Each row was made from one small tree. Brackets hold a mark, then the marks that hang from it, in alphabetical order. Every link used is in the known rows. Write each row's tree.
Known rows:
(ganuf (nupup fopir)): [-0.16  0.03 -0.14 -0.16  0.04 -0.06 -0.04 -0.13 -0.02 -0.34  0.08 -0.21
  0.25  0.05  0.19  0.06  0.16  0.16  0.08  0.21 -0.08  0.41]
(vipim (roseni (gare gitis rupurub))): [-0.28  0.05 -0.05  0.01  0.05 -0.27 -0.04  0.20 -0.20 -0.45  0.19  0.12
  0.11  0.13 -0.11  0.06  0.22  0.10  0.11  0.14  0.04  0.35]
(roseni (gare gitis pebo) (nupup fopir ganuf)): [-0.19  0.14 -0.08 -0.10  0.08 -0.07  0.03  0.01 -0.14 -0.45  0.08 -0.07
  0.05  0.09  0.03  0.08  0.33  0.39  0.29  0.13 -0.11  0.58]
(pofeb (gare gitis pebo)): [-0.26  0.00  0.01  0.14  0.10 -0.25 -0.08  0.37 -0.20 -0.56  0.13 -0.19
  0.00  0.26 -0.46  0.08  0.19  0.16  0.11 -0.26  0.08  0.58]
(pofeb (gare gitis pebo (roseni nupup) rupurub)): [-0.25  0.07  0.01  0.15  0.09 -0.36  0.02  0.40 -0.23 -0.62  0.03 -0.06
 -0.05  0.15 -0.55  0.08  0.17  0.27  0.09 -0.32  0.20  0.67]
(gare gitis pebo rupurub): [-0.25  0.06 -0.04  0.17  0.05 -0.30 -0.05  0.43 -0.13 -0.67  0.18 -0.13
 -0.14  0.27 -0.44  0.08  0.17  0.19  0.11 -0.28  0.21  0.67]
(nupup fopir ganuf): [-0.15  0.02 -0.18 -0.24  0.03  0.05  0.00 -0.13  0.00 -0.35  0.04 -0.19
  0.20  0.11  0.35  0.09  0.25  0.15  0.09  0.27 -0.08  0.38]
(pebo (gare gitis rupurub)): [-0.28  0.02 -0.04  0.21  0.08 -0.31 -0.01  0.33 -0.19 -0.56  0.18 -0.10
  0.05  0.26 -0.47  0.10  0.15  0.10  0.08 -0.22  0.09  0.58]
(rupurub (gare gitis pebo (roseni (nupup fopir)))): [-0.19  0.07  0.00  0.07  0.08 -0.34 -0.05  0.31 -0.14 -0.56  0.01 -0.03
 -0.05  0.08 -0.26  0.08  0.22  0.29  0.16 -0.21  0.07  0.56]
(pebo (gare roseni)): [-0.22 -0.04  0.01  0.01  0.01 -0.32 -0.04  0.18 -0.23 -0.37  0.00 -0.04
  0.13  0.16 -0.23  0.06  0.14  0.15  0.03 -0.17  0.06  0.50]
(gare pebo roseni): [-0.15 -0.02  0.03 -0.12 -0.04 -0.31 -0.10  0.22 -0.19 -0.39 -0.08 -0.04
 -0.02  0.12 -0.11  0.03  0.17  0.27  0.04 -0.23  0.16  0.56]
(gare (roseni (nupup ganuf))): [-0.15  0.01 -0.02 -0.19 -0.01 -0.19  0.10 -0.03 -0.17 -0.30 -0.09  0.04
  0.13  0.01  0.14  0.05  0.18  0.31  0.06 -0.02  0.09  0.45]
(roseni (gare gitis rupurub) (nupup fopir ganuf)): [-0.22  0.15 -0.11 -0.01  0.07 -0.11  0.12  0.01 -0.14 -0.48  0.15  0.01
  0.09  0.10  0.01  0.10  0.29  0.30  0.25  0.20 -0.04  0.52]
(roseni gare): [-0.23 -0.05  0.01  0.05 -0.06 -0.25 -0.06  0.12 -0.25 -0.32  0.19  0.03
  0.13  0.26 -0.04  0.04  0.20  0.09  0.18  0.06 -0.02  0.39]
(rupurub (gare gitis pebo roseni)): [-0.21  0.02  0.02  0.11  0.04 -0.42 -0.11  0.41 -0.18 -0.56  0.06 -0.03
 -0.08  0.18 -0.36  0.06  0.19  0.22  0.13 -0.29  0.12  0.53]
(roseni (gare gitis pebo rupurub) nupup): [-0.24  0.10  0.00  0.17  0.04 -0.26  0.03  0.23 -0.22 -0.54  0.18  0.05
 -0.03  0.16 -0.31  0.07  0.24  0.30  0.27 -0.09  0.05  0.64]
(fopir (nupup ganuf)): [-0.18 -0.04 -0.13 -0.12  0.02 -0.04 -0.05 -0.15 -0.02 -0.38  0.15 -0.15
  0.20  0.11  0.24  0.07  0.18  0.17  0.10  0.24 -0.04  0.43]
(pebo (gare (roseni (nupup fopir)) rupurub)): [-0.22  0.04 -0.05  0.07  0.04 -0.29  0.04  0.16 -0.18 -0.45 -0.01 -0.01
  0.13  0.07 -0.24  0.09  0.15  0.18  0.05 -0.12  0.09  0.57]
(rupurub (gare gitis)): [-0.24 -0.02 -0.01  0.19  0.06 -0.31 -0.06  0.32 -0.14 -0.53  0.20 -0.05
  0.03  0.23 -0.26  0.08  0.18  0.08  0.15 -0.14  0.03  0.42]

Which tree is each row?
[-0.22  0.08  0.01  0.05  0.02 -0.44 -0.02  0.45 -0.20 -0.62  0.02 -0.02
 -0.20  0.21 -0.46  0.07  0.15  0.32  0.05 -0.37  0.31  0.68] | (gare gitis pebo roseni rupurub)
[-0.20  0.13  0.01  0.05  0.05 -0.38  0.06  0.37 -0.19 -0.62 -0.02  0.01
 -0.17  0.09 -0.40  0.08  0.18  0.41  0.08 -0.34  0.29  0.73] | (gare gitis pebo (roseni nupup) rupurub)
[-0.22  0.05  0.00 -0.03  0.09 -0.28  0.05  0.16 -0.22 -0.43 -0.01 -0.06
  0.07  0.12 -0.28  0.08  0.19  0.30  0.08 -0.19  0.05  0.58] | (pebo (gare gitis (roseni (nupup ganuf))))
[-0.27  0.01 -0.07  0.00  0.02 -0.24 -0.06  0.14 -0.19 -0.41  0.17  0.14
  0.17  0.09 -0.02  0.05  0.21  0.05  0.10  0.18  0.02  0.31] | (vipim (roseni (gare rupurub)))
[-0.13  0.04 -0.05 -0.24  0.01 -0.14  0.10 -0.08 -0.12 -0.30 -0.11  0.01
  0.15 -0.02  0.23  0.06  0.20  0.33  0.05  0.07  0.06  0.44] | (gare (roseni (nupup fopir ganuf)))
[-0.18  0.15 -0.03 -0.01  0.07 -0.33  0.06  0.32 -0.14 -0.62 -0.04 -0.03
 -0.15  0.07 -0.31  0.09  0.20  0.42  0.09 -0.26  0.25  0.72] | (gare gitis pebo (roseni (nupup fopir)) rupurub)
[-0.19 -0.03  0.00  0.09 -0.01 -0.37 -0.14  0.31 -0.16 -0.49  0.03 -0.01
  0.01  0.12 -0.23  0.05  0.18  0.14  0.12 -0.22  0.09  0.48] | (rupurub (gare pebo roseni))
[-0.22  0.00  0.02  0.10  0.04 -0.41 -0.03  0.33 -0.19 -0.50  0.09  0.02
 -0.01  0.18 -0.27  0.07  0.17  0.17  0.11 -0.21  0.10  0.43] | (rupurub (gare gitis roseni))
[-0.26  0.04 -0.03 -0.06  0.07 -0.24 -0.11  0.20 -0.20 -0.43  0.14  0.07
  0.08  0.11 -0.09  0.05  0.24  0.17  0.13  0.08  0.00  0.39] | (vipim (roseni (gare gitis pebo)))
[-0.27  0.02  0.00  0.17 -0.02 -0.34  0.00  0.29 -0.26 -0.49  0.26  0.04
  0.00  0.32 -0.29  0.07  0.19  0.13  0.19 -0.05  0.08  0.48] | (roseni (gare gitis rupurub))
[-0.26  0.04  0.00  0.16 -0.01 -0.35 -0.08  0.36 -0.25 -0.55  0.23  0.00
 -0.07  0.31 -0.39  0.06  0.21  0.17  0.21 -0.14  0.09  0.58] | (roseni (gare gitis pebo rupurub))
[-0.25  0.11 -0.06  0.08  0.05 -0.17  0.12  0.07 -0.20 -0.48  0.19  0.06
  0.06  0.14 -0.13  0.08  0.26  0.28  0.25  0.08 -0.01  0.53] | (roseni (gare gitis rupurub) (nupup ganuf))
[-0.25 -0.03 -0.01  0.13  0.01 -0.35  0.01  0.30 -0.24 -0.49  0.06 -0.01
  0.09  0.18 -0.37  0.07  0.12  0.09  0.03 -0.18  0.19  0.48] | (pofeb (gare roseni rupurub))
[-0.24  0.00 -0.02  0.16 -0.06 -0.30 -0.11  0.27 -0.23 -0.48  0.20  0.02
  0.02  0.26 -0.26  0.04  0.20  0.09  0.20 -0.05  0.06  0.53] | (roseni (gare pebo rupurub))
[-0.17  0.06 -0.06 -0.03 -0.01 -0.26  0.12  0.10 -0.14 -0.42 -0.04  0.07
  0.09  0.01  0.01  0.08  0.15  0.25  0.04 -0.02  0.20  0.51] | (gare (roseni (nupup fopir)) rupurub)
[-0.20  0.03  0.01  0.05  0.00 -0.17 -0.02  0.07 -0.21 -0.38  0.11  0.04
  0.09  0.09 -0.06  0.04  0.25  0.26  0.26  0.00 -0.06  0.54] | (roseni (gare pebo) nupup)
[-0.22  0.05 -0.08  0.03  0.05 -0.25  0.05  0.12 -0.16 -0.45 -0.02 -0.02
  0.14  0.06 -0.20  0.09  0.17  0.19  0.06 -0.08  0.07  0.56] | (pebo (gare (roseni (nupup fopir ganuf)) rupurub))
[-0.21  0.09 -0.13 -0.19  0.09 -0.04  0.01 -0.11 -0.11 -0.34  0.06  0.09
  0.25 -0.07  0.27  0.07  0.29  0.20  0.15  0.37 -0.12  0.31] | (vipim (roseni gare (nupup fopir ganuf)))
[-0.25  0.07  0.00  0.12  0.08 -0.37  0.07  0.28 -0.23 -0.52  0.04 -0.01
  0.03  0.14 -0.44  0.09  0.15  0.25  0.06 -0.26  0.14  0.62] | (pebo (gare gitis (roseni nupup) rupurub))
[-0.18  0.06 -0.02  0.04 -0.02 -0.32  0.02  0.23 -0.16 -0.52 -0.07  0.04
 -0.04  0.02 -0.21  0.06  0.16  0.30  0.07 -0.23  0.24  0.65] | (gare pebo (roseni nupup) rupurub)
[-0.19 -0.02  0.00  0.09  0.01 -0.32 -0.01  0.18 -0.16 -0.43  0.03  0.06
  0.10  0.05 -0.10  0.06  0.18  0.16  0.12 -0.11  0.05  0.41] | (rupurub (gare (roseni nupup)))
[-0.17  0.01 -0.05  0.01  0.03 -0.25  0.00  0.11 -0.11 -0.43  0.01  0.02
  0.12  0.02  0.00  0.07  0.21  0.19  0.13 -0.01  0.01  0.40] | (rupurub (gare (roseni (nupup fopir ganuf))))
